What can hang from each mark
k_685: k_492
k_492: k_177 k_685 k_806
k_416: k_271 k_492
k_177: k_271 k_492
k_271: k_177 k_416
k_806: k_271 k_492

Every row comes from one small tree of marks. Brackets hold a mark, then the marks that hang from it, in the order of their numbers. Every link used is in the known rows. Which tree was each row made from?
Known rows
[k_177 [k_271 k_416] [k_492 k_806]]: .09  -.07  -.49  -.24  .31  .27  -.23  -.20  -.16  -.12  .03  -.46  -.51  .41  -.22  -.02
[k_271 [k_177 k_492] k_416]: .11  .44  -.15  -.21  .33  .10  -.25  -.25  -.32  -.07  .19  -.46  -.57  .51  -.18  .06
[k_492 [k_177 k_271]]: .06  -.13  -.28  -.15  .20  .24  -.31  -.03  .05  -.25  .16  -.21  -.32  .36  -.21  -.17
[k_685 [k_492 k_177 [k_806 [k_271 k_416]]]]: .22  -.20  -.43  -.40  .13  .31  -.25  -.20  .07  -.06  .10  -.42  -.38  .33  -.28  .00
[k_416 [k_271 k_177] [k_492 k_685 k_806]]: .23  .18  -.07  -.42  .24  .12  .01  .22  .04  -.02  .14  -.37  -.46  .27  -.44  -.23
[k_685 [k_492 k_806]]: .21  .04  -.48  -.36  .03  .27  -.14  -.24  .05  -.15  .09  -.42  -.23  .19  -.22  -.01
[k_416 k_271 [k_492 k_177 k_685 k_806]]: .25  -.12  -.16  -.47  .22  .21  -.03  .33  .24  .01  .16  -.34  -.50  .30  -.44  -.20
[k_177 [k_271 k_416] [k_492 k_685]]: .12  .01  -.50  -.18  .40  .28  -.24  -.06  -.29  .03  -.15  -.22  -.51  .43  -.19  -.20
[k_177 [k_492 k_685 k_806]]: .18  -.14  -.44  -.31  .05  .38  -.21  -.03  -.02  -.10  .05  -.34  -.44  .25  -.22  -.14
[k_271 [k_177 [k_492 k_685 k_806]] k_416]: .15  .22  -.17  -.31  .25  .19  -.28  -.22  -.27  .03  .17  -.44  -.65  .54  -.22  .00
[k_416 k_492]: .13  .42  -.22  -.34  .20  .14  -.11  .00  .10  -.29  .09  -.43  -.22  .11  -.20  -.03
[k_177 [k_271 k_416] [k_492 k_685 k_806]]: .13  -.18  -.52  -.28  .30  .35  -.26  -.11  -.19  .03  -.08  -.32  -.57  .44  -.23  -.15
[k_177 k_271 [k_492 k_685 k_806]]: .10  -.28  -.54  -.21  .18  .37  -.23  -.04  -.12  -.09  -.09  -.25  -.46  .29  -.25  -.27
[k_177 [k_271 k_416]]: .12  .27  -.34  -.17  .38  .21  -.25  -.19  -.16  -.19  .03  -.29  -.22  .39  -.19  -.08
[k_492 k_685 [k_806 k_271]]: .30  -.21  -.31  -.41  .04  .49  -.33  -.06  .07  -.15  .05  -.25  -.17  .23  -.35  -.25
[k_806 k_492]: .17  .20  -.27  -.26  .20  .17  -.19  -.05  -.09  -.28  .01  -.43  -.14  .26  -.22  .06

Write each row's tree
.12  .61  -.02  -.33  .37  .03  -.21  -.20  -.19  -.10  .20  -.50  -.50  .43  -.20  .08
[k_271 k_177 [k_416 k_492]]
.14  -.22  -.30  -.27  .24  .24  -.29  .10  -.11  -.09  -.09  -.22  -.37  .40  -.25  -.14
[k_806 [k_492 [k_177 k_271] k_685]]
.25  -.01  -.47  -.35  .08  .31  -.17  -.23  .01  -.17  .03  -.41  -.17  .16  -.28  -.06
[k_685 [k_492 [k_806 k_271]]]
.20  .08  -.19  -.46  .14  .28  -.21  .02  .09  -.16  .03  -.39  -.34  .16  -.32  -.17
[k_416 [k_492 k_685 [k_806 [k_271 k_177]]]]
.28  -.01  -.27  -.29  .27  .32  -.30  .04  -.19  -.19  -.20  -.28  -.10  .25  -.36  -.15
[k_806 k_271 [k_492 k_685]]
.20  .43  -.07  -.27  .38  .17  -.28  -.17  -.18  -.21  .08  -.43  -.27  .32  -.32  -.04
[k_806 [k_271 k_177 [k_416 k_492]]]
.25  .19  -.21  -.34  .36  .29  -.31  -.06  -.04  -.13  .01  -.35  -.26  .32  -.32  -.07
[k_806 [k_271 [k_416 [k_492 k_177 k_685]]]]
.19  .29  -.04  -.38  .26  .04  .04  .14  .08  -.16  .24  -.51  -.40  .23  -.42  -.10
[k_416 [k_271 k_177] [k_492 k_806]]
.27  -.18  -.22  -.38  .04  .43  -.34  -.09  -.01  -.14  .07  -.25  -.25  .28  -.36  -.27
[k_492 k_685 [k_806 [k_271 k_177]]]
.20  -.14  -.22  -.25  .27  .25  -.34  .02  -.08  -.29  -.03  -.38  -.21  .30  -.36  -.02
[k_806 k_271 [k_492 k_177]]
.10  .32  -.32  -.23  .42  .16  -.20  -.14  -.11  -.17  .00  -.35  -.28  .35  -.20  -.06
[k_177 [k_271 [k_416 k_492]]]
.20  .13  -.22  -.50  .28  .24  -.25  -.07  .09  .00  .16  -.46  -.51  .45  -.23  .06
[k_271 [k_416 [k_492 k_177 k_685 k_806]]]
.21  -.24  -.44  -.36  .07  .32  -.24  -.16  .09  -.13  .09  -.37  -.32  .25  -.29  -.06
[k_685 [k_492 k_177 [k_806 k_271]]]
.12  .27  -.33  -.26  .41  .19  -.22  -.10  -.13  -.10  -.05  -.28  -.31  .35  -.21  -.13
[k_177 [k_271 [k_416 [k_492 k_685]]]]
.17  -.52  -.33  -.41  .14  .42  -.39  -.02  .10  .04  .12  -.20  -.56  .53  -.28  -.21
[k_492 [k_177 [k_271 k_416]] k_685 k_806]
.18  -.20  -.45  -.37  .03  .28  -.20  -.17  .12  -.10  .15  -.39  -.38  .28  -.23  -.02
[k_685 [k_492 k_177 k_806]]
.15  .19  -.17  -.41  .16  .20  -.18  -.07  .12  -.31  .13  -.53  -.28  .12  -.31  -.04
[k_416 [k_492 [k_806 [k_271 k_177]]]]
.20  -.49  -.28  -.44  -.04  .45  -.36  .04  .22  -.05  .21  -.22  -.46  .40  -.28  -.20
[k_492 k_177 k_685 k_806]
.09  -.10  -.27  -.23  .25  .17  -.27  .01  -.07  -.24  .01  -.35  -.32  .36  -.24  -.01
[k_806 [k_492 [k_177 k_271]]]
.22  -.14  -.43  -.34  .15  .41  -.26  -.07  -.08  -.07  .00  -.37  -.44  .30  -.28  -.12
[k_177 [k_492 k_685 [k_806 [k_271 k_416]]]]
